Each row comes from the steps of one walk. Every step used is in the known rows, and no mark comes twice. Write the walk behind each row, first mark first.
Known rows
D-A-Y-V-G-C: [ 0.00 -0.07  0.08 -0.36 -3.58  0.98 -1.44  3.26 -1.64 -1.02  3.00 -1.87
 -2.98 -0.72 -0.99  0.16  2.42  4.80  1.79 -0.98 -1.85 -3.44 -2.39]
K-D-A-Y: [ 2.45  0.30  2.78 -2.05 -3.81  3.30  1.05  2.27 -1.79 -0.30  2.35 -0.22
 -2.05 -0.63  2.13 -1.30  3.37  6.00  2.28 -1.45 -2.57 -2.39 -0.36]
X-D-A-Y: [ 0.34 -0.03  3.08 -3.20 -5.32  4.02  2.01  1.98 -1.25  0.13  3.80  0.13
 -1.98 -0.89  0.54 -3.43  1.15  4.22  1.86 -1.75 -2.28 -2.12 -0.77]
R-C-V-A-Y: [-0.08 -2.03  6.17 -1.65 -1.82  2.75 -2.02  1.47 -1.33 -1.17  1.37 -1.49
 -0.46 -1.49 -3.44 -1.42  0.01  3.25  1.26 -0.16 -0.53 -4.00 -0.44]
D-V-G-C-R: [-1.97 -3.42 -0.24  0.29 -4.63  2.24 -1.35 -1.85 -0.55 -1.76  2.71 -1.11
 -1.12  1.81 -1.12  1.98  0.76  2.19  0.32  0.72 -1.71 -5.21 -0.82]
Y-C: [ 1.14  0.07  3.05 -2.72 -3.98  2.30 -0.24 -1.70 -0.98 -1.18  2.38 -1.50
 -2.78  2.31 -0.19  0.50  1.91  5.03 -0.47  2.05 -1.73 -1.98 -0.76]
X-D-A-Y-V: [ 1.36  0.77  2.60 -2.04 -4.59  3.22  0.89  2.19 -1.64  0.05  4.83 -0.50
 -2.44 -2.42  0.61 -5.44  1.68  4.83  2.09 -0.82 -1.84 -1.78 -1.23]
A-Y-V: [ 3.21  0.77  2.56 -2.28 -3.45  2.17 -2.00  0.67 -1.03 -1.07  4.87 -1.24
 -2.90 -0.09 -1.06 -4.06  2.67  5.28  2.08  1.50 -0.97 -2.00 -1.38]
X-D-V: [-0.65 -0.56  2.21 -2.01 -4.59  4.48  0.53 -2.89 -0.74 -0.76  4.51 -0.04
 -1.21  0.74  1.21 -3.44  0.61  3.48  1.19  0.36 -3.26 -2.82  0.80]
Y-C-V: [ 0.14 -0.67  4.44 -1.06 -2.37  2.34 -0.15 -1.67 -1.11 -0.66  2.30 -1.53
 -2.12  2.62 -2.33  0.10  0.40  4.37 -0.48  2.76 -1.58 -1.81 -0.59]
X-D: [-0.30 -0.50  2.73 -4.07 -5.32  3.85  1.30 -0.79 -0.66 -0.37  4.38  0.63
 -1.66  2.48 -0.53 -2.96  1.18  3.46  1.18  0.62 -2.08 -1.83  0.02]
A-D-V: [ 1.23  0.97  2.52 -0.34 -2.94  4.38 -0.66 -4.39 -1.98 -0.30  3.14  1.21
 -0.86  2.58  1.18 -2.15  1.51  4.31  1.16  0.07 -2.01 -3.17  0.15]
R-C-V: [-0.10 -1.00  5.50 -2.49 -1.50  3.51 -0.27 -1.02 -0.89 -1.19  3.18 -0.92
 -0.73  1.57 -2.52 -0.71  0.06  3.50 -0.09  2.47 -1.00 -2.81  0.01]
C-V: [-0.34 -0.51  4.32 -0.81 -2.15  3.02  0.07 -1.00 -0.70 -0.19  4.14 -0.06
 -1.14  3.55 -2.63 -1.44  0.83  4.12  0.72  2.45 -1.46 -2.14  0.02]
G-C-V-A-Y: [-0.60 -2.04  3.77 -0.21 -3.48  1.30 -2.32  2.37 -1.19  0.27  0.92 -1.50
 -1.07  1.66 -4.22  0.03 -0.48  3.00  2.46 -0.14 -1.57 -3.57 -0.79]
G-Y: [ 1.06  0.64  1.93 -1.77 -3.01  2.73 -0.73  0.48 -0.63 -0.94  5.57 -1.70
 -1.37  2.70 -0.80 -0.67  2.61  3.42  1.90  1.28 -1.37 -2.07 -1.70]
A-D-V-G-C-R: [-1.28 -2.84 -0.31  0.31 -4.72  2.94 -1.13 -2.89 -1.63 -1.49  1.29  0.61
 -0.60  2.38 -1.53  0.78  0.40  2.12  0.55 -0.32 -0.76 -4.87 -1.15]
Y-D-A: [ 0.34  1.33  2.47 -0.77 -1.43  3.46  0.93  0.88 -1.80  0.92  3.68 -0.67
 -2.30  3.67  0.92 -1.25  2.01  5.07  1.25 -0.21 -2.08 -1.34 -0.99]
V-A-Y-C: [ 1.54 -0.92  3.78 -2.13 -4.12  1.68 -1.65  0.21 -1.32 -1.13  0.94 -1.81
 -2.45 -0.71 -1.07 -0.48  1.65  4.85  1.04 -0.82 -1.48 -3.21 -1.38]
K-D-A-Y-V: [ 3.47  1.01  2.45 -1.42 -3.02  2.22  0.04  2.31 -1.99 -0.48  3.40 -0.86
 -2.82 -2.50  2.38 -3.29  3.92  6.35  2.58 -0.57 -2.19 -2.11 -1.02]
D-V-A-Y-C: [ 1.21 -0.98  3.31  0.14 -3.37  2.36 -2.45 -2.17 -1.38 -1.07  1.03 -2.55
 -2.23 -2.30  0.86 -0.56  1.10  4.55  1.16 -1.22 -2.45 -3.87 -0.79]
V-G-C: [-1.41 -1.12  0.40 -2.18 -4.54  1.71 -1.11  0.29 -0.74 -1.50  2.50 -0.65
 -2.14  4.34 -2.07  2.34  1.81  3.37  0.77  0.30 -2.21 -3.68 -1.02]
D-V-A-Y: [ 0.31 -0.63  3.08  0.12 -2.96  2.95 -2.22 -1.35 -1.21 -0.91  2.84 -1.09
 -1.10 -1.39  0.70 -2.06  1.67  4.29  2.05 -1.37 -2.36 -4.41 -0.08]
X-D-V-A: [-1.87 -1.03  2.57 -0.29 -4.12  3.85  0.30 -2.64 -0.98 -0.29  3.48  0.19
 -0.51 -0.39  1.28 -3.04  0.70  3.05  1.59 -1.28 -3.09 -4.30  0.50]
A-Y-V-G: [ 1.41 -0.20  1.38 -1.82 -2.77  1.61 -2.49  1.40 -1.08 -2.47  4.44 -0.80
 -2.94 -0.27 -2.35 -2.94  3.29  5.01  1.79  0.07 -0.96 -3.10 -1.83]
X-D-V-G-Y-C: [-1.27 -1.64  0.28 -0.49 -3.95  3.15 -1.15 -0.94 -1.00 -2.27  3.51 -2.36
 -1.74 -0.97 -0.10 -0.48  1.31  2.63  1.03 -1.47 -3.05 -2.62 -1.99]

Which walk is each row?
[-1.78 -1.25  1.84  0.29 -0.88  2.30 -1.12  1.08 -0.81 -1.69  5.06 -1.38
 -0.73  2.52 -4.08 -0.04  1.91  2.62  1.66  0.81 -1.21 -2.81 -2.27] => C-V-G-Y
[-0.08 -1.19  0.40 -0.34 -2.92  3.09 -0.88 -2.03 -1.08 -2.58  2.57  0.35
 -1.61  0.85  1.86 -0.04  3.73  4.89  1.34 -1.07 -3.50 -4.20  0.42] => K-D-V-G
[ 1.16  0.75  3.00 -2.22 -3.87  3.02  0.74  1.07 -1.23 -0.21  3.80 -0.55
 -2.29  0.26  1.08 -1.34  2.30  5.29  1.49 -0.69 -1.87 -2.32 -0.73] => D-A-Y
[ 0.13 -1.35  4.98 -0.23 -1.96  2.21 -1.50  0.85 -1.07 -0.34  2.41 -0.75
 -0.78  0.43 -3.43 -2.07  0.75  3.92  2.03 -0.23 -1.12 -3.44 -0.55] => C-V-A-Y
[-1.02 -0.28  4.72  0.87 -1.66  3.00 -0.06 -2.10 -2.14  0.31  1.72  1.64
  0.43  2.92 -2.85 -2.32  0.81  3.82  1.32 -0.08 -0.63 -3.88 -0.59] => C-V-A-D
[-0.60 -0.14  2.47  1.18 -0.64  3.51 -2.06 -1.77 -1.69  0.17  3.13 -1.06
 -1.31  1.85  0.50 -2.14  1.58  4.43  1.95 -0.93 -2.80 -3.53 -0.25] => Y-D-V-A
[-1.44 -1.79  3.18 -0.65 -1.94  1.63 -0.71 -1.11 -1.11 -2.06  1.68 -1.11
 -2.07  2.47 -3.26  1.22  1.10  4.28 -0.66  1.32 -1.65 -2.63 -1.42] => Y-C-V-G
[ 0.53 -0.27  0.52  0.86 -2.25  3.07 -2.22 -2.52 -2.31 -2.10  2.19 -1.21
 -1.53  0.56 -0.07  0.47  1.95  3.67  0.78 -1.54 -1.88 -3.19 -2.43] => A-D-V-G-Y-C
[-1.08  0.33  2.60 -2.17 -4.82  4.11  3.30 -0.15 -1.18  0.39  4.20  0.48
 -1.47  0.81  1.28 -2.42  1.28  4.00  0.88 -0.67 -2.52 -2.53 -0.17] => X-D-A
[-0.18  0.05  1.60  2.12 -0.16  3.33 -2.68  0.30 -1.67  0.36  4.28 -2.73
 -0.80  1.25  0.03 -2.07  1.71  3.08  3.15 -1.17 -2.46 -2.83 -1.90] => G-Y-D-V-A
[ 0.26 -1.85  3.34  0.21 -1.85  1.88 -3.26  3.85 -2.01  1.26  0.72 -2.13
 -1.60  3.18 -5.03 -0.94 -0.78  3.40  2.99 -0.75 -1.69 -2.25 -1.41] => G-C-V-A-Y-D
[-2.10 -1.53  3.56  0.79 -2.92  1.53 -1.03  0.52 -1.06  0.54  1.49 -1.32
 -0.59  3.18 -3.46  1.00 -0.33  2.69  1.45  1.23 -1.87 -3.87 -0.56] => G-C-V-A
[-1.38 -3.21 -0.82  0.62 -2.83  2.64 -2.17 -0.26 -1.23 -1.01  2.26 -1.62
 -1.76  3.34 -1.80  0.89  0.26  2.46  1.17  0.25 -1.76 -3.90 -1.22] => Y-D-V-G-C-R
[ 2.98  0.23  2.89 -3.33 -2.54  3.29 -1.96  2.06 -1.50 -0.25  3.61 -0.95
 -2.77  3.38 -2.03 -2.83  1.67  5.02  2.62 -0.30 -1.39 -0.95 -0.91] => A-Y-D
[-1.88 -0.47  1.65  2.47  1.23  2.85 -0.28  3.46 -2.05  0.00  4.35 -1.88
 -1.30  2.78 -3.00 -0.54  1.50  3.41  2.11 -1.28 -1.75 -1.74 -2.97] => C-V-G-Y-D-A
[-0.79 -0.38  0.68 -1.43 -2.71  2.12 -1.30  1.07 -0.69 -2.24  5.23 -1.18
 -1.47  2.58 -1.83  0.39  3.28  3.30  1.73 -0.20 -1.43 -2.89 -2.11] => V-G-Y
[ 1.81 -0.07  0.87 -0.77 -2.53  1.77 -0.30  2.79 -1.91 -1.95  2.97 -0.43
 -2.86 -2.62  1.39 -2.24  4.55  6.15  2.26 -1.94 -2.18 -3.18 -1.81] => K-D-A-Y-V-G
[ 0.56 -0.51  3.56  0.03 -1.82  2.11 -1.04  0.39 -1.06 -0.79  3.55 -3.02
 -1.53  1.75 -2.77  0.44  0.74  3.52  0.72  2.47 -1.42 -1.23 -2.10] => G-Y-C-V
[-1.21 -0.21  2.83  0.93 -2.67  3.14 -1.03 -3.37 -0.94 -0.55  3.48 -0.50
 -0.89  0.65  1.58 -1.23  1.92  4.10  1.25 -0.22 -2.65 -4.77  0.19] => D-V-A
[ 0.04  0.59  3.22  0.09 -2.37  1.52 -1.09 -0.44 -1.01 -0.71  4.20 -0.93
 -1.55  0.36 -0.54 -3.00  2.80  4.57  1.35  1.51 -1.13 -3.88 -1.00] => Y-V-A
[ 0.16  0.65  3.36 -1.02 -3.18  3.12 -0.09 -2.08 -2.03 -0.16  1.89  1.80
 -0.62  2.84 -0.72 -2.03  1.97  4.30  1.40 -1.08 -0.80 -3.96 -0.59] => V-A-D
[-0.93 -1.09  1.41  1.00  0.70  2.66 -2.20  2.84 -1.53 -0.92  4.74 -1.70
 -1.31  4.39 -5.06 -1.00  1.45  2.88  2.42 -0.12 -1.30 -1.40 -2.72] => C-V-G-Y-D
[-1.64 -2.05  4.04 -1.81 -1.11  2.99 -0.57 -0.17 -0.95 -2.51  2.69 -0.42
 -0.99  1.65 -3.55  0.30  0.74  3.09 -0.37  1.48 -0.88 -3.89 -0.55] => R-C-V-G
[ 2.91 -0.20  3.36 -3.87 -4.49  2.11 -1.21 -0.03 -1.06 -1.19  1.92 -1.93
 -3.04  0.81 -1.03 -0.41  1.50  5.09  0.56  0.46 -1.54 -1.61 -1.09] => A-Y-C
[ 0.15 -1.84  3.02 -1.22 -5.04  3.04 -1.25 -1.28 -1.42 -0.87  1.11 -1.81
 -1.80 -3.04  0.69 -2.51  0.20  3.71  1.51 -2.46 -2.95 -3.22 -0.81] => X-D-V-A-Y-C
[ 1.96  1.39  1.49 -0.79 -2.34  2.00 -1.73  0.89 -0.74 -0.87  6.80 -2.39
 -1.88  0.85 -0.88 -2.42  3.14  4.12  2.21  2.35 -0.98 -1.79 -2.33] => G-Y-V
[-0.51 -1.32  3.02 -1.12 -4.68  3.72 -0.99 -0.80 -1.03 -0.55  2.90 -0.41
 -0.97 -2.07  0.37 -4.15  0.55  3.29  2.45 -2.80 -2.79 -3.99  0.05] => X-D-V-A-Y
[ 1.16 -0.76  0.12 -1.82 -4.21  0.67 -3.26  2.68 -1.23 -1.98  2.93 -2.17
 -3.18  0.46 -3.07 -0.37  2.01  4.24  2.18  0.24 -1.45 -3.10 -2.19] => A-Y-V-G-C
[ 1.04 -2.01  2.88 -2.74 -4.57  2.37  0.80 -2.09 -0.58 -1.40  2.52 -1.44
 -2.03  1.50 -1.01  0.30  1.38  3.75 -0.90  2.95 -0.10 -2.40 -1.06] => Y-C-R
[-2.11 -1.42  2.80 -0.41 -1.66  2.36 -0.14 -0.94 -0.65 -1.80  3.61  0.39
 -1.16  3.51 -3.57 -0.32  1.48  3.75  0.52  0.96 -1.67 -3.33 -0.65] => C-V-G
[ 0.03 -2.18  3.35 -1.29 -2.24  1.52 -1.82  0.56 -1.11 -2.26  1.23 -1.49
 -2.32  0.81 -4.13  0.29  0.96  4.42  0.32  0.01 -1.61 -2.25 -1.59] => A-Y-C-V-G
[-1.84 -1.16  4.53  0.82 -1.61  2.38 -0.31 -1.14 -0.89  0.01  2.98 -0.30
 -0.43  1.95 -2.58 -1.40  0.97  3.62  0.96  1.14 -1.48 -3.89 -0.19] => C-V-A
[-0.46 -0.88  0.35  0.58 -2.48  2.23 -2.35 -1.55 -1.05 -2.50  3.43 -3.13
 -2.06 -0.11  0.01  1.56  2.30  3.58  0.65 -0.54 -2.62 -3.08 -2.22] => D-V-G-Y-C
[ 1.11  1.25  3.14  0.26 -2.34  2.38 -1.11 -1.65 -2.33 -0.22  2.94  0.82
 -1.17  1.03 -0.78 -4.11  2.53  4.64  1.67  0.59 -0.06 -3.76 -1.06] => Y-V-A-D
[-0.11 -0.04  0.27  1.02 -2.11  3.62 -2.03 -2.27 -1.92 -1.85  4.09 -0.10
 -0.54  1.81 -0.13 -0.89  2.47  3.06  1.98 -1.97 -1.65 -3.80 -1.93] => A-D-V-G-Y
[ 0.75  1.49  1.54  0.03 -1.02  3.38  0.13  2.85 -1.83  1.14  5.20 -2.22
 -1.92  2.81  0.41 -1.11  2.39  4.08  2.47 -0.63 -2.00 -1.02 -2.49] => G-Y-D-A
[ 1.40  1.59  2.29  1.15 -1.61  1.98 -1.79  0.08 -2.34 -0.31  4.26 -0.71
 -0.52  0.26 -1.32 -3.59  3.01  3.60  2.96 -0.18 -0.03 -3.24 -2.84] => G-Y-V-A-D
[-0.29 -2.74  0.82 -0.96 -3.83  1.77 -0.63  0.32 -0.69 -2.82  3.43 -2.61
 -1.67  0.38 -2.67  1.46  2.38  2.42  0.01  0.91  0.19 -3.00 -3.41] => V-G-Y-C-R
[ 0.90 -0.63  3.59 -1.99 -3.74  2.35 -1.35  0.67 -1.10 -0.73  2.93 -0.51
 -1.53  0.29 -1.12 -1.83  2.13  4.31  2.01 -1.04 -1.16 -3.80 -0.78] => V-A-Y
